What can hang from each mark
k206: k615 k663 k710
k615: k13
k64: k666 k675 k710 k766 k968
k4: k615 k710
k766: k292
k666: k13 k64
k13: k666

Known rows, with every way that one mark hangs from another
k13(k666(k64(k766 k968))): [-1.256 -1.818 -1.242  0.731 -0.930  0.686  1.502 -0.970 -0.594  0.581
 -0.682  0.753 -1.011 -1.134 -0.610 -0.763  2.312  1.614  0.216  0.860
 -1.510 -2.858]
k4(k615): [ 0.482 -0.309  0.345  0.236 -0.210 -0.618 -0.116 -2.376  0.172 -0.417
 -0.039  1.624  0.076  0.318 -0.109 -0.567 -0.317  0.932 -0.251  0.529
  1.519 -1.530]
k615(k13(k666(k64(k710 k766)))): [-1.264 -1.067 -2.056  1.025  0.374  3.836 -0.267 -1.696 -0.620 -0.854
 -0.620  2.233 -1.308 -0.391 -0.685 -3.858  3.800  1.133  0.695  1.531
 -1.877  0.031]
k4(k615(k13(k666)) k710): [-0.214 -1.576  2.052  0.952 -0.194  1.968 -0.531 -2.542  0.525  0.570
 -0.488  0.814 -0.052  0.236 -0.026 -4.166  1.082  1.668  0.030  2.049
 -0.105 -1.634]
k13(k666(k64(k675))): [-1.461 -1.797 -1.037  0.901 -0.100  0.551  1.276 -0.404 -0.130  0.073
 -1.024 -0.781  0.213 -0.075 -0.010 -1.103  1.378  1.730 -0.032 -0.831
 -1.986 -2.111]
k666(k13): [-0.027  0.300 -1.754  0.478  0.230 -0.871  0.396  0.204  0.198  0.134
  0.072 -0.485 -0.908 -0.552  0.068 -0.808  1.383 -1.594  0.234 -0.152
  0.233  0.548]
k13(k666(k64(k675 k710 k766(k292)))): [-0.654 -1.957 -1.175  2.028 -0.334  1.107  1.548 -0.152 -0.763 -0.184
 -1.926  1.906 -1.016  0.310 -1.826 -2.392  3.183  1.718  1.161  1.283
 -1.779 -2.440]
k206(k615 k663 k710): [-0.577  1.968 -5.795  0.573  0.110  0.336  0.327  0.732 -1.048 -0.573
 -1.825  1.172 -0.228  0.442 -0.254 -1.136  0.532 -0.223  0.916  0.001
 -0.936  2.753]
k4(k615(k13(k666(k64(k675)))) k710): [-1.560 -1.705  1.177  1.091 -0.100  1.546  0.022 -2.465  0.018  0.454
 -0.393  0.620 -0.362  0.216  0.176 -4.606  1.086  2.297  0.283  1.065
 -1.215 -3.082]
k615(k13(k666(k64(k675 k710 k766)))): [-1.194 -1.397 -1.551  1.269  0.397  2.898 -0.158 -0.972 -0.859  0.425
 -0.487  2.416 -0.761  0.380 -1.249 -3.867  3.137  1.393  0.223  0.683
 -1.719 -0.715]
k615(k13(k666(k64))): [-1.806 -0.440 -2.073  0.514  0.341  2.937 -0.003 -1.021  0.201 -0.848
 -0.903 -1.086 -0.725 -0.943  0.468 -2.690  1.865  1.613  0.582  0.749
 -1.799 -0.265]
k615(k13(k666(k64(k710 k766(k292))))): [-1.174 -0.696 -2.218  1.723  0.084  3.565  0.094 -0.937 -0.415 -1.034
 -1.834  1.603 -1.851 -0.690 -1.296 -4.091  3.660  1.686  1.851  2.834
 -1.712 -0.550]
k64(k968): [ 0.088 -0.123 -0.422 -0.756 -0.611 -0.268  0.062  0.083 -0.583  0.813
 -0.214 -1.173 -0.365 -0.418 -0.594  0.762 -0.558 -0.140 -0.074  0.670
  0.077 -1.913]
k206(k710): [-0.056  0.291 -3.024 -0.230  0.350  0.822  1.168 -1.032  0.083  0.148
 -0.278  0.061  0.663  0.121 -0.032 -0.610  0.927 -0.793  1.424  0.441
 -0.160  0.332]
k64(k666(k13) k675 k766): [ 0.893  0.381 -0.831  2.837 -0.211 -2.781  2.269  0.576  0.057  1.188
  1.279  2.755 -2.318  0.837 -1.548 -1.232  2.851 -1.009 -0.535 -0.653
  0.679 -0.806]
k666(k13 k64(k710 k766 k968)): [-0.918 -0.297 -3.470  0.023 -0.453  0.032  0.488 -0.867 -1.458 -0.481
  0.130  0.946 -2.443 -1.181 -0.947 -1.918  3.572 -1.679  1.112  1.047
 -0.848 -1.728]
k4(k615(k13(k666(k64))) k710): [-1.743 -1.490  0.592  0.736 -0.400  2.499 -0.104 -3.021  0.234 -0.894
 -0.423  0.340 -0.594 -0.437  0.756 -4.583  1.777  2.007  0.788  2.056
 -1.454 -2.205]
k206(k615): [-0.327  0.309 -1.032  0.640  0.346  0.535 -1.736  1.096  0.008 -0.596
 -0.881  0.795  0.748  0.475 -0.535 -0.191 -0.290  0.883 -0.112  0.151
 -0.151  1.910]
k4(k615(k13(k666(k64(k766)))) k710): [-1.505 -1.552  1.174  1.671 -0.339  2.130  0.340 -3.143 -0.015  0.155
  0.221  3.168 -1.045 -0.429  0.099 -4.957  2.707  2.273  0.628  2.193
 -0.902 -1.891]
k64(k666 k675 k710 k766): [ 1.181 -0.231  0.252  2.002 -0.324 -0.684  1.160  0.068 -0.818  0.117
  0.827  3.572 -1.515  1.931 -2.322 -1.239  2.577 -0.052 -0.837  0.031
 -0.048 -1.576]
k64(k675 k710 k766 k968): [ 0.764 -1.173  0.303 -0.088 -0.457 -0.455 -0.203  0.110 -1.591  2.086
  0.116  2.146 -0.559  0.979 -2.356 -0.258  0.790 -0.294 -0.325  0.518
  0.211 -2.379]
k766(k292): [ 0.321  0.327 -0.180  0.661 -0.156 -0.262  0.486  0.633  0.217 -0.300
 -1.160 -0.608 -0.679 -0.147 -0.607 -0.299 -0.180  0.519  1.192  1.351
  0.211 -0.538]
k206(k615(k13(k666(k64))) k663 k710): [-2.352  1.489 -8.070  1.086  0.401  3.339  0.197 -0.324 -0.740 -1.381
 -2.733  0.182 -0.960 -0.478  0.279 -3.812  2.488  1.328  1.560  0.802
 -2.614  2.566]
k13(k666(k64)): [-1.580 -1.322 -1.598  0.682 -0.352  1.263  1.061 -0.909  0.128 -1.115
 -0.984 -1.027 -0.067 -0.682  0.541 -1.047  2.011  1.505  0.258  0.046
 -2.141 -1.469]

Rows
[-1.293 -1.618 -2.084  0.382 -0.220  2.585  0.480 -1.361 -0.388 -2.224
 -1.417 -0.641 -0.127 -0.172 -0.007 -1.850  3.079  0.787  0.400  0.580
 -2.558 -1.621] => k13(k666(k64(k710)))
[-1.579 -1.671  0.239  0.016 -0.863  2.255 -0.252 -3.092 -0.185  0.026
 -0.629 -0.951 -0.869 -0.980  0.222 -3.961  1.278  1.947  0.712  2.753
 -1.216 -4.280] => k4(k615(k13(k666(k64(k968)))) k710)
[ 0.766 -0.271 -0.090  1.257 -0.194  0.672  0.114  0.192 -0.731 -0.470
 -0.930  2.491 -1.356  0.375 -1.877 -1.376  1.794  0.072  1.284  1.968
  0.142 -0.242] => k64(k710 k766(k292))
[-0.989 -2.309 -1.769 -0.277 -0.635  1.309  0.531 -0.872 -1.304 -0.076
 -1.567 -1.633 -0.231  0.101 -1.253 -1.184  1.889  0.970 -0.008  0.351
 -2.370 -4.243] => k13(k666(k64(k675 k710 k968)))
[-0.307 -0.760 -1.387  0.419 -0.657 -0.156  0.852  0.244 -1.727  0.474
 -1.005  1.221 -1.727 -0.105 -2.240 -1.181  1.294  0.532  1.697  1.667
 -0.842 -3.540] => k666(k64(k675 k710 k766(k292) k968))
[-1.484 -1.059 -3.012 -0.554 -0.226  3.813 -0.800 -1.444 -0.843 -1.112
 -1.377 -2.033 -1.020 -0.814 -0.656 -2.787  2.488  0.885  0.737  2.027
 -2.133 -2.433] => k615(k13(k666(k64(k710 k968))))
[-0.891 -2.246 -1.002  1.390 -0.249  1.282  0.947 -0.856 -0.997  0.096
 -0.700  2.620 -0.305  0.663 -1.211 -2.078  3.311  1.175 -0.042 -0.147
 -2.046 -1.968] => k13(k666(k64(k675 k710 k766)))
[-0.753  0.282 -3.229  1.430 -0.095  0.303  0.916 -0.176 -0.787 -1.559
 -0.868  1.575 -2.691 -0.898 -0.989 -3.021  3.841 -1.229  2.374  1.737
 -0.811 -0.272] => k666(k13 k64(k710 k766(k292)))
[-1.106  0.040 -4.160 -0.865 -0.324  0.474  0.026 -0.848 -1.242 -1.407
 -0.458 -1.790 -1.759 -1.199 -0.310 -1.509  2.631 -1.951  1.064  0.906
 -1.358 -2.238] => k666(k13 k64(k710 k968))
[-1.442 -1.120 -1.026  1.667  0.473  1.695  0.511 -0.619 -0.298  1.566
 -0.105  2.076 -0.833 -0.145 -0.630 -2.991  2.088  2.061  0.027  0.074
 -1.131 -0.658] => k615(k13(k666(k64(k675 k766))))
[ 0.913  0.425 -1.506  1.811 -0.900 -2.303  2.096  0.005 -0.143  0.658
  0.847  1.319 -3.048 -0.255 -1.520 -0.696  3.030 -1.150 -0.238  0.872
  0.659 -2.181] => k64(k666(k13) k766 k968)
[-0.583  0.030 -3.492  0.677 -0.544 -0.247  0.978 -0.219 -1.238 -0.822
 -1.150  0.259 -3.027 -1.282 -1.568 -2.187  3.248 -1.287  2.279  2.480
 -0.751 -2.183] => k666(k13 k64(k710 k766(k292) k968))
[-1.695 -0.917 -1.584  0.764  0.531  2.151  0.165 -0.445 -0.009  0.537
 -0.798 -0.799 -0.385 -0.248 -0.116 -2.667  1.289  1.774  0.222 -0.005
 -1.750 -1.064] => k615(k13(k666(k64(k675))))
[-1.137 -0.546 -1.354 -0.640 -0.387 -0.696  0.662  0.098 -1.027  0.740
 -0.034 -1.397 -0.539 -0.370 -0.324  0.265 -0.467  0.467  0.303 -0.357
 -1.059 -3.345] => k666(k64(k675 k968))
[-1.174 -2.025 -1.619  0.436 -0.050  1.616  0.569 -0.806 -0.781 -0.900
 -1.330 -0.383  0.179  0.467 -0.550 -1.869  2.381  0.873  0.071 -0.259
 -2.539 -2.480] => k13(k666(k64(k675 k710)))
[ 1.172  0.005 -2.190  0.796 -0.661 -1.618  1.037  0.294 -0.822 -0.130
  0.001 -1.215 -2.189  0.843 -2.204 -1.261  2.532 -1.892 -0.529  0.423
 -0.252 -3.481] => k64(k666(k13) k675 k710 k968)
[-1.262 -1.198 -2.447  0.297 -0.378  3.512 -0.343 -1.701 -1.073 -0.098
 -0.825  0.934 -1.571 -0.819 -1.273 -3.124  3.277  1.190  0.621  2.154
 -1.590 -1.807] => k615(k13(k666(k64(k710 k766 k968))))
[ 1.168  0.515 -0.826  3.537 -0.368 -2.985  2.766  1.328  0.278  0.885
  0.059  2.168 -3.084  0.676 -2.188 -1.541  2.628 -0.444  0.600  0.730
  0.805 -1.262] => k64(k666(k13) k675 k766(k292))
[-0.977 -0.758 -0.648  0.128 -0.458 -1.072  1.107  0.009 -1.289  1.747
  0.610  1.541 -0.939 -0.421 -1.046 -0.118  0.312  0.664  0.258 -0.153
 -0.622 -2.850] => k666(k64(k675 k766 k968))
[ 1.247 -0.117 -0.343  1.010 -1.143 -0.100  1.023 -0.516 -0.988 -0.583
  0.541  2.134 -2.062  0.751 -2.279 -0.535  2.643 -0.368 -0.436  1.583
 -0.013 -2.887] => k64(k666 k710 k766 k968)
[ 0.756  0.444 -1.369  1.965 -0.061 -2.397  1.920  0.620  0.271  0.136
  0.598 -0.118 -1.807  0.799 -0.930 -1.020  1.984 -1.132 -0.590 -0.810
  0.095 -1.354] => k64(k666(k13) k675)
[-0.539 -1.821 -1.857  1.037 -1.116  1.556  1.215 -0.647 -1.006 -0.649
 -2.085  0.281 -1.684 -0.832 -1.942 -1.671  3.177  1.437  1.575  2.752
 -1.765 -3.663] => k13(k666(k64(k710 k766(k292) k968)))
[-0.914 -1.500 -1.932  0.563  0.403  2.591 -0.662 -3.251 -0.559 -0.873
 -1.064  1.047 -0.268  0.502 -0.725 -4.263  1.884  2.038  0.038  1.024
 -0.679 -2.845] => k4(k615(k13(k666(k64(k675 k710)))))
[ 1.438  0.475 -2.249  2.147 -1.123 -1.121  1.784  0.388 -0.582 -0.697
 -0.613  0.985 -3.832  0.058 -2.750 -1.694  3.852 -1.321  1.072  2.804
  0.400 -2.789] => k64(k666(k13) k710 k766(k292) k968)
